Each row was made from one small tree. The marks that hang from a mark follow it in brackets, in alphabetical order. Every link used is in the known rows. Write each row's tree.
Known rows:
tiza(gisan(petume(zufosib))): 0 29 -14 11 33 -9 9 15 25 -4 13 24 10 -19 -22 36 -9 -22 6 -7 -2 5 9 -14
 16
petume(zufosib(revuvi tiza(gisan))): 3 13 -45 -19 11 -23 2 20 43 -13 26 49 15 -8 -1 37 9 -12 -6 -14 0 -8 5 -7
 30
petume(zufosib(revuvi(samar) tiza(gisan))): 2 17 -45 -11 14 -28 -1 28 60 -29 26 44 10 -16 3 25 5 -9 -12 -22 3 -4 6
 19 16
latiz(tiza(gisan(petume))): -9 18 -17 7 21 -6 4 17 33 -8 2 10 8 -20 -38 37 -6 -9 -1 -32 4 15 11 -4 9
zufosib(tiza): 3 7 -24 1 10 -13 -13 4 10 -7 6 28 5 6 -14 22 -3 1 -16 -21 1 3 8 4 28
revuvi(gusu(vobom) samar(tiza)): 11 12 -16 28 19 -24 -12 29 31 -26 -9 25 -30 -22 -26 -4 -21 6 -21 -33 8
 -9 17 11 2
vobom(gusu): -2 10 -7 16 15 -7 -2 5 9 -17 13 28 -7 -2 -38 20 -19 0 -13 -14 -4 0 19 1
 17
tiza(gisan(revuvi)): 15 12 -20 13 6 -4 3 10 19 0 15 21 1 1 -28 22 -6 -24 6 -22 21 11 11 -12
 16
latiz(tiza(gisan(petume pibug))): -9 15 -16 -6 31 17 4 15 18 -19 -9 -3 13 -23 -37 50 -13 -13 12 -27 5 15
 16 -6 10
petume(zufosib(revuvi(gusu) tiza)): 5 10 -48 -12 17 -20 -8 21 36 -26 8 41 13 1 4 29 18 -1 -13 -13 2 -25 3 -4
 26
petume(zufosib(revuvi(samar))): 2 15 -30 9 21 -13 -3 16 21 -30 25 35 0 -12 -4 5 -8 -12 -9 -12 1 -3 0 15
 18
zufosib(tiza(gisan)): 4 13 -28 -4 4 -24 -5 13 35 -8 6 31 5 -4 -15 35 -5 -5 -14 -24 6 12 17 -4
 21
zufosib(petume revuvi(gusu) tiza): 2 4 -36 -18 0 -26 -5 11 48 -39 -15 41 25 14 15 30 25 5 -2 -33 2 -11 5
 -24 17
gisan(petume pibug tiza): 5 8 -7 6 40 28 10 1 -24 1 -21 3 16 4 -13 28 -1 -25 14 -18 -7 7 4 -16 15
revuvi(samar(tiza(gisan(petume)))): 5 15 -11 16 28 -21 3 32 49 -20 -4 11 -7 -15 -12 19 -11 -9 -7 -34 3 14 18
 9 5
samar(tiza(gisan)): 10 3 -22 8 5 -23 -1 22 38 -10 5 22 -12 -13 -23 21 -19 -7 -16 -21 7 11 20
 -11 25
tiza(gisan(petume pibug)): 3 17 -5 -2 31 13 7 8 7 -14 -11 5 15 -12 -16 43 -12 -24 16 -18 4 18 22
 -18 11
latiz(tiza(gisan(revuvi))): 4 7 -29 10 2 -1 0 17 30 -4 16 15 0 -14 -47 27 -5 -11 2 -33 24 9 5 4 15
revuvi(gusu(vobom) samar(tiza(gisan))): 12 14 -21 23 16 -36 -5 39 52 -25 -6 28 -30 -34 -28 8 -20 1 -21 -36 11 0
 25 5 -4
zufosib(revuvi tiza): 3 5 -35 -14 5 -13 -7 5 19 -16 12 39 14 20 5 22 12 -2 -9 -26 -1 -4 4 -5
 30
samar(tiza(gisan(pibug))): 12 -4 -20 -5 14 0 -2 17 19 -18 -11 10 -4 -17 -21 31 -24 -11 -3 -18 8 10
 25 -12 26
zufosib(petume tiza): -1 9 -17 -10 2 -20 -9 -4 25 -17 -11 37 19 6 -5 27 2 2 -4 -27 -2 3 3 -13
 21
revuvi(gusu(vobom) samar): 8 23 -13 29 20 -19 -12 17 19 -26 -1 28 -21 -25 -29 -2 -21 -2 -15 -30 8
 -1 18 7 -7
tiza(gisan(petume(zufosib(revuvi)) pibug)): 2 19 -23 -16 39 16 16 14 17 -21 8 21 22 -12 -3 44 2 -30 24 -8 -3 0 10
 -22 20
zufosib(petume revuvi(samar) tiza(gisan)): 0 11 -32 -17 0 -35 0 18 70 -38 4 45 20 -7 12 27 12 -3 0 -42 3 8 9 -1 10
petume(zufosib): 5 17 -21 12 21 -6 -5 2 1 -9 17 28 0 -15 -25 14 -19 -13 -11 0 -3 0 2 -2
 27

Which tree is each row?
3 9 -24 5 7 -27 -4 17 48 -55 -9 30 9 -7 9 8 6 -4 -3 -34 7 1 12 -12 2 -> zufosib(petume revuvi(gusu samar))
10 15 -8 3 30 28 11 9 4 -6 -7 2 19 3 -20 40 -1 -33 30 -23 19 9 12 -15 9 -> tiza(gisan(petume pibug revuvi))
2 16 -18 -5 8 -19 3 1 24 -29 -9 49 7 -9 -6 14 5 -4 7 -32 0 -10 5 -40 8 -> zufosib(petume revuvi(gusu(vobom)))
1 8 -20 -22 5 -2 -3 2 33 -24 -19 27 26 -12 -5 47 -4 -7 9 -25 5 11 16 -18
 16 -> zufosib(petume tiza(gisan(pibug)))
0 9 -36 -10 2 -32 -9 21 60 -54 -12 37 17 3 19 18 22 7 -7 -40 5 -7 7 2 4 -> zufosib(petume revuvi(gusu samar) tiza)
-1 11 -19 1 27 29 8 16 14 -10 -7 -6 17 -12 -37 44 0 -24 27 -33 21 8 5 0
 6 -> latiz(tiza(gisan(petume pibug revuvi)))
0 20 -10 4 44 28 2 2 -16 -14 -7 8 15 -10 -18 33 -14 -22 16 0 -5 -1 4 -9
 21 -> gisan(petume(zufosib) pibug)
6 7 -36 13 4 -7 -2 31 42 -16 5 11 -2 -18 -45 31 2 -7 -3 -33 31 1 13 -3 5 -> latiz(tiza(gisan(revuvi(gusu))))
20 10 -21 31 16 -12 -8 32 25 -18 -4 22 -26 -10 -29 -6 -8 -3 -6 -39 22
 -17 5 9 -3 -> gisan(revuvi(gusu(vobom) samar(tiza)))
2 7 -33 -5 10 -20 -9 15 33 -31 12 32 7 11 7 12 7 0 -13 -34 4 1 4 22 17 -> zufosib(revuvi(samar) tiza)
6 26 -32 15 27 -17 -3 24 26 -33 15 44 -12 -26 -15 1 -5 -7 -8 -19 2 -18 6
 3 2 -> petume(zufosib(revuvi(gusu(vobom) samar)))
18 1 -18 22 26 30 1 12 -12 -9 -5 5 4 2 -17 5 -4 -25 11 -25 19 1 -2 18 5 -> gisan(pibug revuvi(samar) tiza)
-8 23 -21 -5 40 19 6 19 19 -16 0 4 15 -39 -39 50 -13 -20 14 -12 0 5 8 -1
 15 -> latiz(tiza(gisan(petume(zufosib) pibug)))
16 15 -27 28 9 -19 -3 34 45 -28 3 13 -8 -10 -24 14 -2 -16 -5 -31 34 5 21
 8 -9 -> tiza(gisan(revuvi(gusu samar)))
3 22 -18 18 37 -20 5 37 51 -19 5 16 -5 -26 -15 20 -11 -12 -6 -20 -2 2 11
 14 8 -> revuvi(samar(tiza(gisan(petume(zufosib)))))
10 6 -23 -18 3 10 1 4 30 -19 -15 25 30 2 -8 45 7 -18 26 -32 19 3 5 -17
 15 -> zufosib(petume tiza(gisan(pibug revuvi)))
6 17 -19 6 34 -16 9 27 38 -3 8 20 1 -19 -19 32 -7 -16 0 -12 -3 -3 7 -10
 24 -> samar(tiza(gisan(petume(zufosib))))
4 21 -42 -10 21 -17 -5 15 25 -16 11 55 4 -8 -9 24 12 -1 -8 -18 -3 -31 -2
 -12 20 -> petume(zufosib(revuvi(gusu(vobom)) tiza))
-1 4 -27 -24 0 -19 -2 -2 33 -24 0 46 27 14 12 25 17 0 3 -33 -5 -2 -3 -20
 26 -> zufosib(petume revuvi tiza)
14 15 -18 35 36 5 7 31 16 -8 -15 3 4 9 -10 7 19 -21 7 -37 15 -9 0 9 -11 -> gisan(petume revuvi(gusu samar) tiza)
10 8 -28 11 16 -25 -6 30 37 -31 -2 33 -22 -12 -8 -3 -6 4 -15 -39 7 -14
 13 2 7 -> zufosib(revuvi(gusu(vobom) samar(tiza)))
10 26 -10 23 26 -4 9 22 32 -11 8 10 6 -2 -18 19 -2 -27 13 -36 19 14 8 9
 -6 -> tiza(gisan(petume revuvi(samar)))
2 11 -41 -15 16 -12 -5 8 20 -15 19 45 15 3 1 24 10 -6 -8 -11 -3 -16 -5 1
 36 -> petume(zufosib(revuvi tiza))
6 2 -28 1 12 24 -2 15 14 -15 2 4 6 -19 -47 37 -11 -18 15 -29 27 10 10 2
 13 -> latiz(tiza(gisan(pibug revuvi)))
12 16 -17 8 30 21 8 24 19 -19 -20 -3 17 0 -18 43 9 -27 26 -26 25 2 19
 -21 -3 -> tiza(gisan(petume pibug revuvi(gusu)))
11 25 -26 18 33 -3 11 30 34 -11 1 17 11 -7 -23 36 12 -28 14 -14 19 -11 6
 -16 3 -> tiza(gisan(petume(zufosib) revuvi(gusu)))
9 2 -26 25 15 -26 -15 36 39 -38 -12 9 -20 -12 -14 2 -15 6 -26 -26 11 -1
 21 16 9 -> revuvi(gusu samar(tiza))
1 14 -41 -6 19 -17 -8 20 35 -29 19 41 8 -4 4 14 5 -4 -12 -18 -2 -10 -5
 26 21 -> petume(zufosib(revuvi(samar) tiza))
-10 23 -23 7 31 -5 8 21 34 -7 14 17 8 -35 -42 40 -8 -14 1 -17 -1 4 3 -1
 12 -> latiz(tiza(gisan(petume(zufosib))))
1 15 -29 -16 3 -24 -3 7 38 -26 -13 55 16 0 3 24 17 5 2 -41 -2 -19 1 -31
 11 -> zufosib(petume revuvi(gusu(vobom)) tiza)
